What can hang from each mark:
J_826: J_505 J_803 J_994
J_994: J_112 J_505 J_826
J_112: J_505 J_826 J_994
J_335: J_292
J_970: J_55 J_335 J_505
J_803: J_292 J_505
J_505: J_55 J_803 J_826 J_970 J_994
J_292: J_970

Known rows, with every way that one mark hangs from another:
J_826{J_505 J_803{J_292{J_970}}}: [  7   7   8  -1  17  12  21   5  -6  -8   5 -16  13  21   2 -15 -20  -8
  14   1   4  13   4  10  -8   0  19  28  -5 -25  -8]
J_505{J_826 J_970{J_55}}: [ 15 -10 -16  15  13   5 -21  15  15 -23  -5  -9 -10  -8 -10  17 -27  -2
 -14 -21   5 -18   8  21  -1   2  21 -15  -2 -10 -11]
J_826{J_505 J_803{J_292}}: [  5   9  11  -7  14   8   5  -4 -15  -2  14  -8   8  14  -7 -13 -13  -2
  17  -6   7   1   5   5  -6   6  15  23   7 -21   4]
J_826{J_803{J_292} J_994{J_112 J_505{J_55 J_970}}}: [ 11  18   1  30   4  -3  14  -5 -16  -7  16 -21  -1   8 -13 -20 -27  -3
   7 -25  10 -11  15  24 -23   4  39  11  -3 -40 -13]
J_335{J_292{J_970{J_55}}}: [  1 -27 -15  14   3  19  -5  17  16 -16  -1  -3  -1   4   1   3 -15 -11
  -5 -17   6  -3  14 -10   0  -7  -8 -11   3  -2 -15]
J_826{J_505{J_994} J_803}: [  6  -3   1  -2  18  10   7  -6 -11  10  12   0  18   9 -25 -15 -20  -7
  18 -17 -15 -12   6  14   1  11  28  17  -2 -17  -2]
J_803{J_505{J_55 J_970{J_335} J_994}}: [ 27 -21 -18   8 -17   3  -7   7  -1   3   0  -1   0 -17  -7  11 -20   0
  -8 -24   6 -12   9  35  -3 -14  28   1 -17 -25  -5]
J_505{J_803 J_826 J_970{J_335} J_994}: [ 21   0 -19   3   5 -16  -9  17   6  -4  -8 -22   7  -5 -27  17 -26 -11
  -9 -33 -14  -9  17  32 -16 -22  30   1 -13 -17 -11]
J_335{J_292{J_970}}: [ -1 -16  -9   4   0  17  12  12  12  -7  -3  -5   8   7  -2   3  -8 -11
  -5  -5   0   2   7  -7  -2 -14  -6   0  -4  -3  -8]
J_803{J_292{J_970{J_55 J_505{J_826 J_994}}}}: [ 25 -21 -13  21  15  13 -21  21  30 -20  -9  12 -18  10   4  12 -30  -6
 -21  -7   6 -24   0  17  -7   0  32  -4   0 -30 -21]
J_292{J_970{J_55 J_335 J_505}}: [  8 -29  -4  19  -1  -4   4  27   6 -14  -9   1  -5  -4  24   8 -21   2
   1 -12   5   9  10   0   1  -9  12 -16   6 -13 -26]
J_112{J_826{J_803} J_994}: [  2  -7  20  20  14  -2  15   0  -4 -27 -13   5  -4   5 -13  39 -36  -1
  16   2   1  16  12  19 -15  -1   1  -1 -15 -18   0]
J_970{J_55 J_335{J_292} J_505}: [  2 -41  -4  11  -3   3 -15  22   0  -4   7  17  -8 -12   5  14 -14   2
   5 -30   8 -10  21 -12   2  -7  -5 -25  23 -11 -14]
J_505{J_55 J_803{J_292} J_826 J_994{J_112}}: [ 11   9  -2  19   5 -13 -11  20  10   7   4 -24 -17   8 -17  13  -5 -16
 -13 -13   6 -23   6  36 -19  -4  27   9  -9 -15  -4]
J_803{J_292{J_970{J_335 J_505{J_826}}}}: [ 15 -19   4   7   4  -4   6  26   9 -17 -17  -4  -6   8  13  17 -19   0
  -8   4  10   0  -3  11 -13 -16  22   0   4 -29 -21]
J_505{J_803 J_826 J_970 J_994{J_112}}: [ 17   9 -13  16  18 -20  -4  16  15   8   7 -26  -1   1 -21  10 -22 -18
 -11 -27 -18  -4  13  35  -7 -13  37   7 -14 -24  -2]
J_970{J_55 J_335{J_292} J_505{J_826{J_803} J_994}}: [  6 -47  -7  11  17  13 -15  26   5  -7   0  19  -3  -9 -28  28 -36 -10
   3 -46  -5 -35  26   1  -4  -2  18 -25  13 -31 -16]
J_826{J_505{J_803 J_970}}: [ 18  24  -9   2  13 -16   5   3  -5  -1  13 -29  11   4  -4  -7 -22  -4
   4 -20 -12   9  15  34  -2  -9  27  18  -2  -4  -2]
J_970{J_55 J_335}: [ -1 -24  -4  10  -7  -6 -13  15  -5 -10   2  -2  -6 -11   1   1  -3   4
   6 -18  10   0  10  -8  -2   1  -3 -15   7  -1 -12]
J_994{J_112 J_505{J_55}}: [ -8   1  11  33  -1 -13  18   7 -14  -4   8  -6  -8   6 -14   1   0  -2
  -5  -3   2  -6   6  14  -6  17  15  -7   6  -9 -17]
J_994{J_112 J_505{J_55 J_803 J_970}}: [  8  23   0  32   4 -27  20   9 -14  -5   8 -31  -6   7 -12   6 -20  -7
 -12 -21  -3   6  24  36 -17  -3  29  -3  -6 -11 -19]
J_505{J_55 J_826{J_803} J_970{J_335} J_994{J_112}}: [  9 -20  -2  18   7 -11   9  22 -10   7  -1 -19   4  -4 -30  24 -32 -16
   9 -36   4 -18  19  37 -18  -7  49  -5 -18 -35 -15]
J_970{J_55 J_505{J_826 J_994}}: [ 15 -24 -12  17  17   5 -28  15  23 -10  -6  20 -16  -6  -7  15 -24  -3
 -15 -22  -8 -34   2  17   4  11  29 -16   8 -19 -15]
J_994{J_112{J_505}}: [  0 -12  14  18   7 -15  18   4   8  -8   8  -5 -12   5   0  13   7  -1
   1   3 -12  10   5   2  -4  -3  -2   7  -4 -12   4]
J_335{J_292{J_970{J_55 J_505{J_994{J_826{J_803}}}}}}: [  9 -32  -5  22  19  26  -2  21   8  -5   2  14  -6  15 -19  29 -51 -11
  -9 -28  -3 -13  25   6  -5  -2  21 -21  14 -31 -35]
J_970{J_505{J_55 J_803{J_292} J_826 J_994{J_112}}}: [ 20   3   3  21  11 -17  -7  23  12   9   3 -11 -22   9  -2  21 -17 -12
 -13 -15   4 -24   6  38 -16  -4  35   2  -1 -27 -10]
J_112{J_994}: [  4 -12   4  14  -1 -11  -6  -5   0 -15  -1  -1  -9  11  -1  18 -11  -2
   1   5  -6   6   4   2  -5  -6  -2   6 -12  -3   5]
J_970{J_55 J_335{J_292} J_505{J_803 J_826}}: [  5 -24  -6  13  11 -11 -13  34  10 -14  -1  -8 -11  -9  -6  33 -24  -7
  -7 -42  -5 -18  24   7  -4 -14   3 -26  22  -8 -19]
J_292{J_970{J_335 J_505}}: [  7 -19   2   9  -3 -11  21  18   0  -4 -12  -1   2   3  22   8 -16   2
   3   2  -1  14   2   4  -3 -16  14  -2   3 -16 -21]
J_335{J_292{J_970{J_55 J_505}}}: [  7 -29 -11  18   6  14   0  23  19 -13  -2   9  -8   1  16  11 -25  -4
  -8 -16   4  -7  13  -6   5  -8   0 -18  12 -10 -20]

Rows:
[  9 -19  10  31   4 -12  -5  14  -2  23   7   4 -19   9  -9  23 -21  -4
  -8  -5   4 -13   4  32  -4   5  34 -14  12 -21 -25] : J_970{J_505{J_55 J_994{J_112 J_826}}}
[ 19  34  -9  26   8 -13   8 -10   7 -23  -4 -12  11  -8 -21  -6 -37   8
  -4 -25 -16   3  12  40 -19  -6  24   1  -1 -17 -18] : J_112{J_826{J_994{J_505{J_803 J_970}}}}
[ 17  21   3   0   7 -13  -1   7   1   1   4  -5 -16   5  19   7  -9   2
  -7  -5   5   7  10  11 -12 -14   7   7   8 -13  -2] : J_970{J_505{J_803{J_292}}}
[ -8  -5  15  22  11 -15   1   4 -10  11  24 -18   4  15 -13  -4  -5  -1
  10  -3  -8  11   0  21   5   6  23  11  20 -13 -13] : J_994{J_112 J_826{J_505}}
[ 13  17   4  14   7 -12  10  -4  26 -26 -12  -8  -2 -11  -5  14 -18   8
   5 -14 -20   2   4  30 -19 -11  -5   9  -6  -3  -4] : J_112{J_505{J_803} J_826{J_994}}
[  8 -23 -25  26  -8   7 -19   0  -1 -23  16   1  10 -16 -24 -20 -27   4
   1 -49  -4 -20  25  -7  -8  -9  10 -15  16 -19 -20] : J_826{J_994{J_505{J_970{J_55 J_335{J_292}}}}}
[  8 -22  -6  14  -3  12  15  19   9  -5 -11   3  -4   5  12  21 -24  -8
  -8  -6  11 -14   8  12  -5 -11   9 -12   1  -7 -20] : J_335{J_292{J_970{J_505{J_55}}}}
[ 27 -18 -17  19  13 -15 -12  21  21 -34  -5 -16 -13  -8 -26  34 -30  -4
 -17 -42 -17 -16  26  32 -19 -16  21  -8 -14 -19 -13] : J_112{J_505{J_803 J_826 J_970{J_55 J_335} J_994}}
[  3  17  16  24   4 -23  -4  16 -12   9  23 -37 -11  20 -10   7 -11  -7
   3  -8  12   4   9  41 -14   0  25  13  18 -11 -18] : J_994{J_112 J_826{J_505{J_55 J_803{J_292}}}}
[ -1 -12  23  26  10 -16  11   5   4  -8   9 -10 -14  14 -15  28  -4   1
  -5   3 -10  13   5   9  -6   0   2   1   9 -16 -13] : J_994{J_112{J_505} J_826}
[ 12  -4  -3  23  -9 -10  12   6 -24 -17  -2  -9   4  -5 -18   8 -21   5
  -8 -16  10  -7  15  25 -17  -1  22 -14  -3 -10 -23] : J_994{J_505{J_55 J_970{J_335}}}
[ 37  -6 -13  17 -10  15 -25   1   7  -3  10   2 -19  -1 -14  21 -29   4
 -28  -9  18 -12   4  43  -8  -9  35   5  -3 -35  -8] : J_803{J_292 J_505{J_55 J_970 J_994{J_826}}}
[  9  -2   3  -4  12  -5  16   3 -25   1  10 -20  22   0 -13  -5 -28  -3
  25 -25  -4   9  18  19  -7  -8  32  10  -3 -23  -4] : J_826{J_505{J_970{J_335}} J_803}
[ 12 -18  -9  35   9  -3 -24  13   6   4  19  -5 -13   2 -23   7 -26  -6
  -9 -25   1   1  16  22  -2   3  32 -12   7 -25 -16] : J_505{J_970{J_55} J_994{J_112 J_826}}
[ 34 -18  -9  17 -18   6 -23  10  -2  -3   8  -3 -13  -6 -17  23 -27   4
 -16 -17  20  -8   9  40 -14 -17  34   2  -1 -38 -12] : J_803{J_292 J_505{J_55 J_970{J_335} J_994{J_826}}}
[ 14 -18 -23  15   0  -5 -28  11  15 -21  -5 -17   2 -18  -7  -5 -27  -2
   1 -41  -3 -24   6  16  -6  -8  29 -11   0 -18 -17] : J_505{J_826{J_994} J_970{J_55 J_335}}
[ -6 -38  -9   7  -8   4 -18  15  -1 -11  10   4  -1 -14 -11   7  -5  -2
   8 -29  11  -9  20 -16  -3  -9 -16 -22  14  -1  -7] : J_970{J_55 J_335{J_292}}
[  6 -11  -1   5  -8  -2   7  13  -1 -12  -6  -9   3   9   9  -3  -4  -1
   3   7  18  18   2  -4 -16 -18   2   8  -5 -19 -10] : J_803{J_292{J_970{J_335}}}
[ 16   3  26  24  21  -7  18   7  -5 -13  17 -16 -18  20 -18  31 -27  -2
  -3  -6   6  19  21  19 -24 -12  21   7   2 -45  -6] : J_994{J_112{J_505{J_970}} J_826{J_803{J_292}}}
[ 17 -42 -20  11   0  12 -23  23  15 -24   7  -4  -4 -25 -15  25 -25  -4
 -15 -42   3 -15  17  14   6 -19  11 -19   4 -26  -6] : J_803{J_505{J_826 J_970{J_55 J_335{J_292}}}}
[  6  27   5  12   2 -10   3  -1 -11 -17   8 -10  -6  15 -17  -3  -6   1
 -15  -5   0   6  12   6 -20  -2   2   9   8 -10 -10] : J_994{J_505{J_803{J_292}}}
[  5  -5   7  12   4  13   0   5 -12   6  -2  -1  -2  12 -32  27 -29  -8
  -5 -14   8 -20  11  27 -12   8  23 -11  -3 -13 -22] : J_505{J_55 J_994{J_826{J_803}}}
[ 30 -11  12  28  11 -10   9  -3  15 -49 -12   5 -16  -4 -11  51 -36  10
  -4   4  -5  17  11  36 -24 -11  -1   4 -22 -18   3] : J_112{J_505{J_970} J_826 J_994}
[ 17  -8   5  25  12 -11 -11  -6  -8 -16  13 -16  -1  18 -19  19 -40  -2
  -1  -4  -8  12   7  35  -6  -7  31  13   1 -16 -11] : J_112{J_994{J_826{J_505{J_970}}}}
[  7  -3 -10  12  -8 -11  -4  26   4 -20  -2 -27  -7   9  12   2 -11  -6
  -1 -16  16  21  18   0 -19 -18   0   1  -3  -9 -17] : J_505{J_803{J_292{J_970{J_55 J_335}}}}
[  6   4  13  21  11 -23  -5  -1 -11 -13  11 -29  -3  27 -16  23 -27  -4
   2  -8 -18  14   9  31  -7  -8  16  15   6  -2 -14] : J_112{J_994{J_826{J_505{J_803}}}}
[ -2   4  16  36  14   2  32  23  -8 -25  -6 -23  -6  25 -19  14 -26 -18
 -10  -1   9  -8   9  25 -23  10  33   5  -7 -35 -30] : J_994{J_112 J_505{J_55 J_826{J_803{J_292{J_970}}}}}
[  8   9  -3   3  -7 -14  13  18   0 -11  -5 -28   2  13   8   3  -8  -7
   0  -6  10  24  12   6 -22 -27   1  14  -6 -11 -10] : J_505{J_803{J_292{J_970{J_335}}}}
[  3 -27   0  13  -3 -10 -10  18  -4  -6   1  11 -13 -11  14   9 -12   9
   6 -18   7  -2  11  -2   2  -3   8 -20  18  -8 -17] : J_970{J_55 J_335 J_505}
[  6 -23  14  25  15 -11  36  24  -1   3 -12   5  10   1  -5  20 -36  -7
  23  -8  -6  24  14  23 -13  -9  30  -2  -8 -48 -22] : J_292{J_970{J_335 J_505{J_994{J_112{J_826{J_803}}}}}}
[ 20   4  -4   5  21   4  13  -3  18 -27  -8 -14   2  -1 -16  16 -36  -2
  -1 -28 -22 -24  10  24 -11 -10  28   7 -17 -30  -6] : J_112{J_505{J_826{J_803 J_994} J_970}}
[ 25   1 -28  15  16  -2 -26  17  22 -13  -1 -14 -10  -6 -22  14 -33 -12
 -21 -38 -11 -22  17  34  -9  -6  30  -8  -8 -11 -12] : J_505{J_803 J_826 J_970{J_55} J_994}
[  1  27  -8  12   0 -13   3 -12   1 -10   6 -15  11   7 -12 -24 -11   1
  -6 -23 -26 -10   6   6  -7  -3  10   7   5  -3 -14] : J_826{J_994{J_505{J_803}}}
